What can hang from each mark
q_873: q_252 q_780
q_780: q_873
q_155: q_868
q_252: q_155 q_873
q_290: q_868
q_738: q_868
q_868: q_155 q_290 q_738 q_780

Known rows, with every way that one mark hangs from another
[q_868 q_155 q_290 q_738 [q_780 q_873]]: [-45.5  -1.7  22.3  40.5 -14.3  15.7 -10.2  -0.4 -34.6 -74.3   8.5 -33.5
  26.3  21.3 -29.5 -20.5 -55.3  74.6]
[q_155 q_868]: [-49.6 -12.3  -9.5  57.3  23.1   6.4 -17.3 -13.7 -11.9 -21.5  -6.3  50.5
   6.1  55.2  58.6  -9.4 -21.5 -50.8]
[q_155 [q_868 q_290 q_738 [q_780 q_873]]]: [-33.3  19.2  16.3  89.3  -6.2  -5.9 -40.7  -2.6 -38.6 -65.6   1.2   5.9
  22.9  40.0   7.1  -3.8 -48.6  51.1]
[q_290 [q_868 q_155 q_780]]: [-43.4  -6.8  13.4  27.5  -3.0  15.7 -11.2   9.1 -22.5 -51.8   3.7  13.7
   9.7  34.8   6.6 -37.9 -29.2  20.4]
[q_868 q_155 q_738 q_780]: [-64.9 -16.9  22.9  31.7  -4.0  37.3  15.8  -6.8 -33.0 -44.8  16.7   3.2
   1.8  30.0 -13.2 -12.2 -59.3  27.6]
[q_290 q_868]: [-22.3  -7.1   3.1  24.3   9.4   1.2 -17.3 -14.8  -0.7 -60.7  -0.6  27.7
  13.1  28.4  29.8 -28.6 -15.3  -2.4]
[q_290 [q_868 q_738]]: [-26.7  -5.3  14.7  30.7   4.6  15.0  -8.1 -15.8  -5.5 -83.6  10.4  27.6
   7.9  26.3  16.2 -19.4 -34.3  33.5]
[q_155 [q_868 q_290 q_780]]: [-42.7   5.9 -10.8  87.4   7.3 -23.0 -41.0  -8.0 -43.7 -25.6  -3.2  29.9
  10.4  47.9  22.3 -23.6 -28.8  -2.9]
[q_873 [q_252 q_155]]: [-51.6 -22.5 -32.0 -20.4  30.6  15.7   4.0 -23.6  35.8   0.5   4.2  17.3
  -0.8   5.3  25.7  24.1 -22.3 -25.0]
[q_290 [q_868 q_155]]: [-45.5 -20.4  -2.8   7.7  11.8  22.7  -1.6   3.3  -3.4 -56.8  -2.6  26.4
  10.1  41.4  29.2 -41.3 -15.7  -8.0]
[q_290 [q_868 q_155 [q_780 [q_873 q_252]]]]: [-41.4  12.0  13.8   1.0 -15.9  24.3 -29.2  11.1  10.3 -59.2  -2.0   0.4
  30.0  34.2   3.4  -0.4 -37.8  48.9]
[q_290 [q_868 q_155 [q_780 q_873]]]: [-31.5   3.9  29.9  23.8 -15.0  18.4 -18.0  12.4 -11.9 -67.6  -2.3 -10.3
  28.2  31.4   3.7 -27.7 -31.6  39.4]
[q_738 [q_868 q_290 q_780]]: [-27.3  18.3  -2.0  49.2   5.9 -36.5  10.6 -33.9 -37.9 -61.6 -14.4  10.8
  26.9  26.9 -24.5 -38.0 -55.1  36.2]
[q_868 q_290 q_780]: [-32.4  -0.4  -1.2  58.2   1.7 -27.6 -24.7 -25.2 -39.8 -35.1   4.3   1.2
  13.3  15.9 -12.0 -29.9 -31.5  21.0]
[q_873 q_252]: [-53.5 -10.3 -17.0 -10.3   8.9  11.3 -12.0 -32.1  24.1 -17.4  -1.2  33.3
  12.5  28.4  28.3  24.3 -30.0 -24.0]
[q_873 q_780]: [-20.8 -10.3 -17.1  10.9  23.6   9.5  14.0 -42.2   8.7 -28.1 -28.4  15.4
  16.4  41.1  24.4 -10.2 -45.8  -2.4]
[q_738 [q_868 q_155]]: [-56.0 -15.3  -3.9   3.5  23.7  15.6  50.7 -20.4 -10.4 -52.8 -19.4  27.4
  18.6  47.5  13.7 -34.2 -45.1 -22.0]
[q_873 [q_252 [q_155 [q_868 q_290]]] q_780]: [-40.7  -1.9 -70.2   3.4  44.9  -5.4  -8.1 -20.4  33.9  -1.3 -30.4  29.6
   5.3  47.6  39.4  18.7 -43.5  15.3]
[q_738 [q_868 q_155 q_780]]: [-54.5  -1.0  11.6  20.6   8.0   9.7  41.5 -18.2 -29.9 -47.3 -13.6  14.7
  21.5  42.3 -12.9 -30.4 -59.5   6.7]
[q_290 [q_868 q_738 [q_780 [q_873 q_252]]]]: [-23.2  26.6  32.8  24.3 -23.4  16.0 -35.8  -7.7   7.6 -85.3  10.3  -0.6
  29.1  18.5  -9.6  20.4 -55.7  86.5]
[q_868 q_155 q_290 q_738]: [-63.4 -28.6 -12.5  24.1  13.4  21.2   9.0  -9.2 -26.6 -62.4   7.3   8.7
   3.4  30.9   4.0 -31.7 -37.3  21.7]
[q_252 [q_155 [q_868 q_738]] [q_873 q_780]]: [-27.8  -6.9 -13.3  35.1  39.1  15.6  27.8  -5.0  22.8 -28.6 -22.7  -6.3
  -0.1   7.8  33.7  24.4 -63.6   7.5]

Rows
[-63.7   2.9  29.2  -1.0 -18.4  48.0  -2.1  -2.7   1.8 -51.1   9.1 -13.4
  24.1  28.0 -15.5  32.1 -68.0  59.4]  [q_868 q_155 q_738 [q_780 [q_873 q_252]]]
[-45.2  -2.4 -17.4   4.6  22.3  17.9 -19.1  -5.6  42.0 -19.3  -7.7   6.6
  19.6  23.1  43.6  34.0 -25.4 -15.8]  [q_780 [q_873 [q_252 [q_155 q_868]]]]
[-24.3  10.7  28.2  49.4 -11.6   8.8 -18.6 -14.2 -26.2 -77.4  16.5  13.9
   7.4  20.8 -10.6 -17.3 -49.3  60.7]  [q_290 [q_868 q_738 q_780]]
[-37.1 -15.5 -25.6  50.5  36.5 -19.8  -6.3   9.0   2.4 -17.0  -9.5  -5.6
   1.7  -7.2  38.7  -6.6 -21.3 -35.5]  [q_252 [q_155 [q_868 q_290]] q_873]
[-55.3   5.3  -2.0   8.1 -14.1   3.8 -28.5   2.2  -5.3 -40.0  -5.8 -19.3
  31.5  27.4 -13.2  -0.5 -38.4  43.5]  [q_868 q_155 q_290 [q_780 [q_873 q_252]]]
[-38.9  16.0   9.3  30.8   1.0 -10.3  17.3 -10.7 -31.3 -72.9 -19.5 -16.2
  41.3  35.1 -25.2 -38.4 -55.7  48.9]  [q_738 [q_868 q_155 q_290 [q_780 q_873]]]
[-59.6  -9.9   5.3  43.7  -2.5  10.9   1.8  -7.1 -47.4 -55.1  12.7  -5.2
   4.7  29.2 -24.4 -29.7 -55.4  53.4]  [q_868 q_155 q_290 q_738 q_780]
[-33.9 -10.1 -48.5 -32.6  41.0  15.5  18.7 -36.4  52.4  -0.1 -24.3  11.6
   4.7  22.7  24.1  28.6 -50.2  11.6]  [q_873 [q_252 q_155] q_780]
[-47.6   2.3  18.4  80.6   3.1  13.7 -16.7 -11.2 -36.1 -38.3  11.4  36.5
   1.2  48.0  18.3   4.3 -52.4  10.3]  [q_155 [q_868 q_738 q_780]]
[-33.7   7.0  38.9  29.6 -18.4  33.6 -12.9  11.7 -16.8 -90.3  10.9 -13.9
  25.5  29.2 -11.4 -18.5 -52.9  73.2]  [q_290 [q_868 q_155 q_738 [q_780 q_873]]]
[-19.3  29.8  14.1  47.5  -4.2 -32.2   4.0 -28.6 -28.0 -76.5 -21.3 -15.4
  45.5  22.4 -26.7 -29.1 -56.8  53.7]  [q_738 [q_868 q_290 [q_780 q_873]]]
[-18.3 -16.0 -16.2  -0.3  37.7   2.4  35.9 -19.4  32.7 -14.4 -26.4 -31.4
   6.5 -15.3  17.8   6.8 -49.7  -9.5]  [q_252 q_155 [q_873 q_780]]
[-57.4 -15.6  -6.7  38.7   2.4  -3.1  -8.3  -3.7 -42.9 -30.6   3.5  -4.8
   9.1  28.5 -10.3 -42.4 -32.4  12.6]  [q_868 q_155 q_290 q_780]
[-49.2  -5.7 -15.8  72.6  18.3  -4.1 -24.7 -13.3 -29.8 -55.7   1.8  40.7
   4.8  49.9  35.0 -13.8 -33.3   6.1]  [q_155 [q_868 q_290 q_738]]
[-42.8  23.9  -7.8  59.8  -6.1 -15.7 -57.7  -3.2 -12.1 -33.2  -7.8  16.6
  32.3  44.0  19.7  14.3 -35.9  24.6]  [q_155 [q_868 q_290 [q_780 [q_873 q_252]]]]
[-63.1 -14.2 -30.8  11.6  31.1  26.8  -3.3 -14.0  25.6 -11.7   7.4  39.7
  -8.1  29.0  41.5  35.7 -39.4  -9.3]  [q_873 [q_252 [q_155 [q_868 q_738]]]]
[-49.3  20.6  20.3  54.3 -11.2  21.8 -36.5  -6.8  -4.2 -45.3   3.8  23.9
  22.0  44.9  17.1  41.1 -59.5  38.8]  [q_155 [q_868 q_738 [q_780 [q_873 q_252]]]]
[-61.7 -16.5 -40.9   7.3  36.3  15.0  -8.6  -9.8  31.3   7.0   0.5  40.7
  -5.0  30.2  51.4  28.9 -22.3 -37.9]  [q_873 [q_252 [q_155 q_868]]]
[-36.9  -6.2  -9.2 -20.1  16.6  18.4  -6.4 -20.0  47.4 -22.7  -3.1 -13.0
  20.4   1.3  24.0  32.4 -27.6  -2.8]  [q_780 [q_873 [q_252 q_155]]]
[-19.6  16.0  10.2  10.2  -2.9   3.4 -29.6  -0.2  22.9 -50.9   4.6 -12.5
  21.2   4.1   0.9   9.0 -32.6  52.2]  [q_290 [q_868 [q_780 [q_873 [q_252 q_155]]]]]
[-58.0  -2.6 -25.5  21.0  25.4   8.3 -17.5  -6.0  14.1  10.4   4.7  31.5
  -3.4  26.7  30.3  31.1 -32.9 -15.5]  [q_873 [q_252 [q_155 [q_868 q_780]]]]
[-46.8  -0.1  -7.2   9.9  17.8  30.6 -12.8  -7.7  35.3 -35.3   1.8   7.7
  16.8  22.0  35.2  44.1 -38.4  12.7]  [q_780 [q_873 [q_252 [q_155 [q_868 q_738]]]]]
[-24.4  13.8  28.5  61.4 -14.9  -4.8 -24.7 -20.6 -30.5 -78.9  11.2 -29.1
  29.0   9.2 -30.2  -7.7 -54.7  79.3]  [q_868 q_290 q_738 [q_780 q_873]]
[-56.0   1.0 -41.7  29.9  25.5 -10.8 -31.1  -5.8   7.0   2.5   2.0  25.7
  -0.4  23.9  21.8  17.6 -27.4   3.1]  [q_873 [q_252 [q_155 [q_868 q_290 q_780]]]]
[-35.6   3.6  12.4  62.8  -6.2 -11.2 -15.7 -24.9 -44.2 -59.7  15.9  -2.4
  10.0  14.5 -25.7 -19.5 -53.3  57.2]  [q_868 q_290 q_738 q_780]
